Each row was made from one walk, in order. Every step used is in the known rows, and no mark comes twice. Write each row's walk.
Known rows:
milufo lepe: [ 14  -1 -12  11 -19   5  -7   2   3  18   6  -6 -24  24  -1 -12 -11  -7
 -12   3 -20  -7  10  17 -11 -16  -3 -11  18  -3 -13  21 -15  12  13]
milufo kupa butu fofal kelu dovag: [ -6   5  -3  23 -67  16   6 -24   5  26   6   5 -33  27 -12 -20  -4 -16
 -22   1 -19 -36   3   8 -24   8   7  -1   7  -8  12  19   3  21  31]
butu fofal dovag: [ 16   1 -12  14  13  11   8 -19  -1  22  10 -32 -31  22  -8  -9  -2  -6
  -7  -6 -11  -5   8  21 -19 -14  19  -6  -4  -3 -10  18  10  22  12]
milufo lepe dovag kupa: [  3  -5 -12  25 -26   6   0  -4  -3  24  -1  -9 -30  16 -15 -22 -12 -17
  -9   1 -15 -20  -2  13   1 -24 -11  -3  19  -1  -6  21 -12  10  14]
milufo kupa dovag tude: [  3  18  -8  33 -52  13   7 -11  13  19   8 -27 -38  16 -12 -36  -9  -8
 -10   7 -27 -36  -3  12 -19  13  -2   7  26 -10  19  16  -3   8  13]
kelu dovag fofal butu kupa milufo: [  8 -14 -23  17 -31  12  11  -3   4  15  10  -3 -51  22  -7 -17 -17 -38
   2   1 -14 -13  -7  22  -4 -28   4  -9  11  -1  16  26  -2  33   9]
kelu dovag: [ 10   3 -14  11 -41  12   7 -12  10  12   9  -2 -29  16  -1 -19 -22 -15
  -8   7 -22 -12 -19  12  -7 -23   6  -2   8   1  11  32  -2  24   7]
butu kupa: [  7   7  -9  18 -29   9  -8  -2  11  17  -3 -29 -22  13  -1  -5 -23 -14
   7   4 -30  -2   1  10  -6   2 -16  -9   9  -3   2   2  -7  14   0]
kupa butu: [ 11   8   2  14 -32   5  -7 -12   6  28   9  -8 -29  20  -4 -27  -9 -19
  -5  -1 -27 -17 -13   3 -11  -3  -5  -3   7  -8  -5   6  -9  20  11]
butu kupa dovag fofal kelu: [  3   8  -8  35 -29  11  -1  -4  15  14   2 -32 -29   9  -3  -9 -20 -35
  -7   5 -20 -22  28  16  -7   6 -17 -13  16  -4  11  -3 -10  18   5]
kelu dovag lepe milufo: [ -3   3 -18  16 -23  10  14 -14  11  15  18 -10 -38  24  -7 -19  -9 -17
   0   8 -17 -16 -23   5  -5 -11   1  -4  12   4  11  26  -1  25  14]
butu kupa fofal kelu: [ 15   0  -7  22 -12  10   1  -6   8  17  -4 -20 -24  13  -3 -10  -4 -35
   0   9 -29 -16  18   7  -4  10 -25 -18   6  -6   7   2 -11  20   9]
fofal kelu dovag kupa butu: [ -6   5  -8  16 -29  10  11 -16   9  19  -3   5 -36  21  -4 -17 -15 -32
 -12   9 -27 -43   8   1  -2   1 -10   0   3   2  17  24  -7  29  18]
kupa dovag lepe fofal kelu: [ 12  13 -13  37  -5  10  10 -14  25  19  18 -46 -26  15 -17 -20  -2 -14
 -13  16 -21 -36  21   9  -6   0  -7  -5  10   1  14 -11 -12  14  23]
dovag lepe: [ 11   9 -17  17   4   6   0  -8  16  16  14 -43 -32  23 -13 -14  -6  -2
   2   8 -26 -13  -2  11  -3  -3  -3  -3  12  -2  12  -6  -5  14  19]
fofal kelu dovag lepe: [  4   5 -17  14 -17  11  12 -14  16   9   8 -13 -33  23  -7  -7 -13 -20
 -11  16 -22 -33  15   9  -6  -7   0  -6   6   3  25  12  -5  27  26]
butu fofal dovag kupa milufo lepe: [  2  -5 -19  14  13   8  13  -5  -5  27   0 -24 -37  29 -14  -6  11  -8
  -2  -7 -16 -11  21  16 -12  -8   3  -7  -2  -2 -11  24   5  17  14]
kupa milufo lepe dovag kelu: [ 10 -10 -20  11 -19   7   3  15   4  22  -1   2 -30  23 -21  -9   1 -12
 -10   7 -14 -15  26   9  -7 -29 -18 -13  17  -5  12  -7 -17  16  11]
lepe milufo kupa fofal: [  3   1  -5  22 -18   8   9 -23   1  28   7   6 -30  22  -9 -33   6 -19
 -10   3 -18 -23  -8  -1 -20  21  -9 -12  17  -3  -1  20  -4  20   3]
lepe dovag kelu: [ 17   3 -12  25  -4  11   3  -7   6  19   4 -14 -29   7 -22 -20 -23 -17
 -14   6  -5 -26   1  11  -3 -30  -6   0  17  -4  26 -12  -7  24   6]
kupa dovag: [ 11  16  -5  26 -23   8   2 -10  15  17   9 -32 -24   9  -5 -24 -15 -12
 -11   8 -25 -21   3  14 -12  -3  -4  -3  16  -1   5  11  -7  14  -1]
butu fofal kelu dovag: [  3   0 -11  13 -13  13   8 -20   6  13   5 -14 -30  24  -3   0 -22 -16
 -18   1 -13 -21  26  16 -16  -7  12  -6  -3   3  12   7   3  35  23]
milufo lepe fofal butu: [ 25 -13 -18  19  -5   6   0  -5   0  27  15  -8 -30  27 -11 -19  -9 -14
  -9   3 -13 -16   4  18  -8 -27   7  -9  11   1 -18  18 -19  18  22]
fofal kelu: [ 12   7  -8  10  -3   6   0 -14  13  15  -1 -13 -23  19  -1  -5 -20 -16
 -14  11 -25 -29  31   9 -12   3  -5  -8   5   1  12  -1 -10  26  13]
lepe milufo kupa dovag fofal: [ -8   8  -5  32 -30   9   9 -23   8  27  11  -4 -34  19  -8 -30  -8 -20
 -17   0 -11 -30   4   7 -23  19  -3  -9  25  -1   3  17  -4  19   1]
kupa milufo lepe: [  9  -8 -18   2 -23   4  -2  13   9  22   0  -2 -26  29  -8  -6   3  -6
  -4   6 -27  -4  26   9 -12 -14 -14 -16  12  -3  -2   4 -16  14   9]
milufo lepe dovag fofal: [ 15 -12 -14  26 -27   7  -3  -6  -2  21  11  -5 -32  18 -12 -21 -14 -25
 -19  -2  -3 -14   9  23  -6 -38   1 -12  23  -6  -8  10 -13  17  20]
butu kupa milufo lepe dovag: [  2  -9 -15  17 -47   8  -3  13   6  21  -6 -15 -24  18 -13  -1  -5 -19
   7   6 -25  -2  14   9  -5 -15 -26 -17  13  -5   0  -2 -14  10   7]
lepe milufo kupa fofal kelu: [  1   0  -5  22 -14   8  11 -26   2  27   4   9 -30  23  -8 -27   5 -24
 -15   6 -18 -34   8  -1 -21  26 -11 -14  16  -1   4  16  -6  23   8]

Write each row's walk:
[  6   0  -7  22 -10  10  16 -26  -3  30   9   5 -32  21 -10 -34  17 -21
  -8   3 -14 -25 -11   2 -22  16  -4 -12  15  -4  -7  34   1  17   2] => lepe milufo kupa fofal dovag
[ 16   4 -10  33  -1   7   6 -11   7  19  17 -31 -45  13  -9 -32 -16 -33
 -11   0 -12 -28   5  26  -9 -12   7  -4  20  -1   5  13  -6  26   5] => kupa dovag fofal butu
[ 18  -1  -8  22 -18   9  -2  -4   6  19   0 -25 -24  12  -4 -17  -3 -28
   6   4 -30  -4  -3   9  -3   4 -22 -15   8  -7   1   6  -9  15   3] => butu kupa fofal
[  0   7 -14  18  12   4   5 -14  10  22  16 -31 -34  26 -11 -17  -4  -8
   4   6 -20 -15  -5   2  -7   9  -7  -7  14   2   3  -2  -5  20  12] => dovag lepe milufo
[ 20   2 -21  24   6   7   3 -15  21  23  20 -42 -26  24 -20 -17  -3  -2
  -2   9 -21 -16   2   8  -1 -11  -1  -3   4   0   8 -17 -11  15  26] => dovag lepe fofal
[ 14  -9 -19  18 -20  11  11 -14   1  14  17  -1 -51  21  -4 -27 -23 -35
  -7  -1 -10 -19 -16  25  -6 -32  18  -3  13   1  11  35  -1  36  12] => kelu dovag fofal butu
[  5  16  -9  32 -19  13  -1   9  16  15  -1 -34 -25   7  -7  -8 -22 -21
  -3   8 -22 -19  13  11  -6   4 -25  -7  19  -5  18  -3 -11  13  -3] => butu kupa dovag kelu
[ 17   1  -9  24 -33  11   5 -18   6  23   5  -6 -27  18 -14 -33   8 -13
 -15   7 -26 -24  -5  10 -16  10  -7  -7  16  -9  12  18  -2  11  15] => milufo kupa fofal
[ 17   2 -20  24  10   8   6 -17  22  21  16 -38 -26  25 -19 -10  -4  -8
  -7  14 -21 -28  21   6  -3  -4  -3  -6   1   1  14 -22 -12  20  33] => dovag lepe fofal kelu
[-10   5 -13  22 -52  13  15 -18   8  21  19   1 -41  27 -12 -28   0 -20
  -4   7 -19 -26 -30   1 -11  -2   0  -2  15  -2  13  32   0  20  23] => kelu dovag lepe milufo kupa butu
[ 13  18  -9  28   3  11   4   2  16  15   7 -26 -28   9 -11 -20 -17 -13
 -19  10 -16 -31  16  12  -9  -5 -13  -1  22  -2  23  -1 -10  19  -1] => kupa dovag kelu
[ 18 -17 -23   8 -12   4   4   7   6  29   7  -4 -31  31 -16 -12   6 -11
  -2   6 -22 -11  21  11 -10 -23  -6 -15   6   0  -7   3 -19  19  16] => kupa milufo lepe fofal butu
[ 15   3 -15  16  14  12  12 -15  -3  21  13 -40 -45  26  -8 -16  -1 -10
   1  -9 -13 -11   6  20 -17 -11  20   0   0  -8  -5  15  10  24  16] => butu fofal dovag tude
[  4  -1 -15  19 -22  10  15 -13   4  18   2  -2 -38  15  -7 -33  -6 -30
  -3   5 -26 -23 -25   7   5  -9 -11   0   6   1  13  41  -1  23   7] => kelu dovag kupa fofal
[  3  16  -7  32 -37  12   1   4  13  15   3 -46 -35   9  -3 -20 -21 -25
  10   5 -31 -17   0  11  -5   7 -19  -1  18  -7   9   4  -8  12   2] => butu kupa dovag tude
[ -8  -3 -16  12 -10  11  13 -13   6  18  -4 -13 -36  28  -9   1 -13 -17
 -11   1 -20 -26  33  10 -10   0  -1  -5  -6   5  18   3   3  34  20] => butu fofal kelu dovag kupa milufo
[ -2  -7 -21  15  -3   3   8   3  11  29 -11  -7 -30  28 -16  -9   1 -14
  -5   7 -30 -29  35   0   2   3 -26  -7   3   3   6   0 -18  16  14] => dovag kupa milufo lepe fofal kelu
[ -6   6  -6  18 -27   7   5 -23   5  28   5   3 -28  23  -6 -22 -11  -8
  -9   2 -17 -22  -5   1 -22  20  -3  -7  18   0  -1  18  -4  19   1] => lepe milufo kupa
[ 12 -10 -21  16 -30  10   3  11   8  26  -1 -15 -22  24 -12   0   9 -17
   8   6 -24  -1  20   8  -9 -14 -20 -20   4  -5 -11   8 -14   7   9] => butu kupa milufo lepe fofal dovag
[  6   6 -14  13 -24  12  13 -11  12   9   5  -7 -41  22   1 -15 -22 -28
  -8  11 -23 -36  13   8  -8  -8   3   0   8  -1  24  18  -6  32  20] => fofal kelu dovag tude
[  8   5 -16  13 -38  13  12  -7   8  11  12 -12 -46  20   0 -28 -22 -21
   1   3 -24 -18 -22  11  -5 -20   8   6  12  -5  17  29  -3  27  12] => kelu dovag tude
[ 20   8 -19  16  17   9  13 -12   8  19  16 -38 -35  22 -15 -17  14  -8
   4   9 -19 -16  -8  15  -9 -15   8  -5   6  -4  -1  23   3   9  14] => fofal dovag lepe
[  9   6 -13  30  -4   8   5  -2   5  19  12 -49 -45  15 -13 -19 -15 -25
  16   9 -25 -21 -13  20  -3  -1  -5  -2  16   1   5  14  -5  18   9] => fofal butu kupa dovag lepe
[ -9   7  -5  32 -25   9  11 -25   8  25   8   0 -33  20  -8 -25  -8 -25
 -22   4 -11 -39  20   6 -24  25  -6 -11  24   1   7  13  -6  23   6] => lepe milufo kupa dovag fofal kelu
[  1   3  -3  20  -2   9   9 -21  -4  33  19 -22 -41  30 -12 -22  15 -21
  -1  -8 -12 -18  -8   5 -18   0   8  -7   0  -7 -17  11   5  23  22] => kupa butu fofal dovag lepe milufo
[ 11  -9 -19  21 -29  12   9  -9   1  14  13  -6 -49  19  -3 -22 -26 -39
  -2  -1 -11 -15 -16  25  -3 -27  10  -6  13   0  11  33  -1  33  10] => kelu dovag fofal butu kupa
[ 13  -3 -10  22 -29  13   7  -6   8  14  -2 -11 -27  13  -2 -13  -5 -39
  -1  10 -27 -17   8   8  -3   1 -21 -16   5  -4  12  16  -8  22  11] => butu kupa fofal kelu dovag
[  7   2 -10  21  18   4  10 -14   4  24  -9 -16 -34  17  -9 -26   0 -30
  -5   6 -31 -35  14   2   5  17 -24  -4   5   0  12  11  -8  22   9] => dovag kupa fofal kelu
[ 19  -8 -15  30 -21   8   1   0   3  27  12 -19 -30  21 -11 -19  -9 -21
  -6   6 -14 -18   5  19  -6 -21  -3 -10  14   0 -18  21 -19  13  19] => milufo lepe fofal butu kupa dovag
[ -4   4  -7  33 -19   8  11 -23   1  28  14  -5 -43  21 -10 -34  -9 -25
 -12   1  -9 -35  -4  11 -22  16   3  -7  26   1   0  24  -2  24   2] => lepe milufo kupa dovag fofal butu
[ -6  -3 -19  10  -8   1   4   9   6  27 -11 -10 -33  26 -12 -13   0 -10
   3   2 -33 -18  17   3   1   3 -27  -4  10   1   3  11 -13  12   4] => dovag kupa milufo lepe
[ 19  -2 -18  21 -19  13  13 -20  17  19  11  -9 -31  22  -8 -19 -17 -23
 -13  10 -17 -34  15   6  -5 -17   5  -2  -2   0  14   1 -13  31  27] => lepe fofal kelu dovag tude
[ 31  -3 -17  21   3  11  11 -22  11  28  15 -20 -21  17 -14 -21   3 -10
  -8   5 -15 -15   0  12 -10 -25  11  -7  -5  -2 -13  14  -6  16  11] => lepe fofal dovag
[ 32  -8 -10  17  20   5   7 -13  -6  23  12 -18 -42  18  -9 -37   5 -32
   1   4 -22 -19 -16  16  -5 -10   0  -8   9  -3  -1  22  -6  28   8] => kupa fofal butu
[  3  14  -5  30 -39  11  -3   0  14  16   1 -37 -22   6  -3 -12 -20 -19
   2   7 -29 -11   2  12  -7   6 -19  -7  15  -3   4   7  -8  10  -2] => butu kupa dovag
